Each row was made from one small tree. Brackets hold a mark, then the marks that hang from it, in alphabetical order. Every link used is in the known rows. Write each row's tree.
In the rows, 128 means zero.
Known rows
[bevi [sakar [litig [dageza bugu]]]]: [107  93 100 138 100  74 172 120  87 164 121 114 134 113 101 135 131 127
 122]
[seta [bevi [litig bugu dageza] sakar]]: [ 93 113 123 158  85 103 169 103 144 189 118 152 123 110 131 138 149  93
 125]
[litig dageza [sakar bevi]]: [141  96 109  94 137 107 155 144 122 205  78 150 134 139 135 133 143 112
 127]
[sakar bevi [litig bugu dageza] seta]: [135 116 124  72 122  88 153 120 147 158  69 156 131 102  95  64 100 104
 126]
[sakar [bevi litig]]: [124 124  95 110  78 104  91 143 153 189 122 149 134 106 128 105 112 103
 117]
[bugu [seta bevi]]: [114  95 149  92  87 127 132 107 152 154 126 144 125 109 181 139 119 166
  85]
[sakar [litig bugu dageza]]: [121 125 113 120 136  92 186 116 115 170 101 126 117  94  76 140 104 108
 146]
[dageza bugu [litig [sakar [seta bevi]]]]: [158  82  89  82 110 120  82 157 125 136 119 101 137 149  83  86 133 142
  93]
[bugu [seta sakar]]: [106  82 130 125 127 111 131 144 130 160 122 145 144 162 210 132 153 169
  71]
[sakar [litig dageza] [seta bevi]]: [142  89 126  86 109 140 128 120 156 122  93 157 115  76 118  89  96 113
  92]
[bevi [litig dageza] [sakar seta]]: [109 111 118 190 110 113 128 151 149 191  75 147 138 128 170 133 180  84
  96]
[litig dageza [sakar bevi seta]]: [145  92 119  90 149 120 134 151 142 190  46 161 140 146 155 104 155 110
 105]
[sakar bevi]: [128 102 108  66  91 115 108 114 140 168 127 147 132 108 134 106 106 121
 118]
[litig [bugu seta] [sakar bevi]]: [109 112 128  86 144  71 161 128 132 211  69 146 159 185 171 133 154 166
 114]
[seta sakar]: [111  74  96 118 133 131 112 136 121 144 138 147 140 150 170 121 141 133
  86]
[sakar bevi [litig dageza] seta]: [150  98 118  70 107 106 123 137 150 148  79 158 128  92 115  64  96 107
 107]
[dageza [litig bugu [sakar [seta bevi]]]]: [152  88 102  87 139 125 101 142 151 147  99 126 138 170 115 104 144 123
 103]
[sakar [litig bugu dageza] [seta bevi]]: [127 106 132  88 124 122 159 104 153 133  83 154 116  86  98  88 100 111
 110]
[dageza bugu [litig sakar]]: [155  98  73 108 120  95 106 167  94 166 133  77 137 155  66 127 135 140
 121]
[dageza [bugu [litig sakar] seta]]: [111 106 124 119 110  80 147 153 108 196  89 119 146 144 127 171 131 195
 110]
[litig bugu [sakar seta]]: [110 111 108 113 185 119 132 130 135 178  47 142 155 177 154 136 168 131
 102]

Which tree is each row?
[ 97 140 109 172 149  81 146 160 138 225  64 134 153 175 161 168 171 144
 108]
[bevi [litig [bugu seta] sakar]]
[117  52  88  83 102 129 106 122 133 107 159 167 134 126 149  86  98 144
  73]
[seta bevi [sakar litig]]
[117 137 112 107 105 102  94 137 173 181  78 159 144 122 131  71 130  99
 108]
[sakar [bevi [litig bugu]] seta]
[126  56 104  97 107 128 143 126 128 122 146 166 120 111 134  91 104 126
  88]
[seta bevi [sakar [litig dageza]]]
[106  64 101  93  79 114 124  95 133 130 146 153 137 118 152 124 112 138
  92]
[seta [bevi [sakar litig]]]
[120  64 164 114  84 120 167 138 152 164 122 177 120 119 179 140 119 166
  91]
[bugu [litig dageza] [seta bevi sakar]]
[134 130 108 124  82 103 127 147 148 203 109 149 120  89 111 108 117  84
 131]
[sakar [bevi [litig dageza]]]
[128  75 156 105  88  89 162 155 145 189 108 175 132 135 177 123 122 160
 104]
[bugu [litig dageza] [seta [sakar bevi]]]
[133  82 101  79 109 106 113 146 140 194  92 164 147 145 139 150 112 146
 121]
[bugu [litig [sakar bevi]]]
[101 100 111 140 124  74 191 106 105 175 105 131 136 131 121 149 138 114
 133]
[bevi [sakar [litig bugu dageza]]]
[111  87 109  85  90  60 133 145 101 150 137 130 150 142 131  70 112 184
  86]
[dageza [bugu [seta [sakar bevi litig]]]]
[129 121 105 104  90 119  67 151 175 171  87 162 143 113 150  72 127 100
  91]
[sakar [bevi litig] seta]
[130 120 114  77 109  73 177 112 126 176 105 144 122  95  74  95  87 106
 151]
[sakar bevi [litig bugu dageza]]
[129 118 100 117 109  91 165 131  94 158 118 106 115  75  55 125  94 123
 134]
[sakar [litig [dageza bugu]]]
[ 86 136 141 202 110  64 195 134 132 227  84 132 138 144 166 168 184 115
 123]
[bevi [litig [bugu seta] dageza] sakar]
[173  77  89  71 123 115  67 172 151 159  98 129 148 174 133  84 140 122
  96]
[dageza [litig [sakar bevi seta]]]
[ 98  92 102 142  67 121 107 114 152 165 140 155 136 118 165 133 142 113
  92]
[seta [bevi litig sakar]]
[109  75 100 119 119 105 107 125 133 136  94 145 155 145 174 116 143 133
  79]
[bevi [sakar litig seta]]
[ 91  90 144 102 119 107 159 104 140 154 127 155 138 153 181 115 140 166
  87]
[litig [bugu [seta bevi sakar]]]
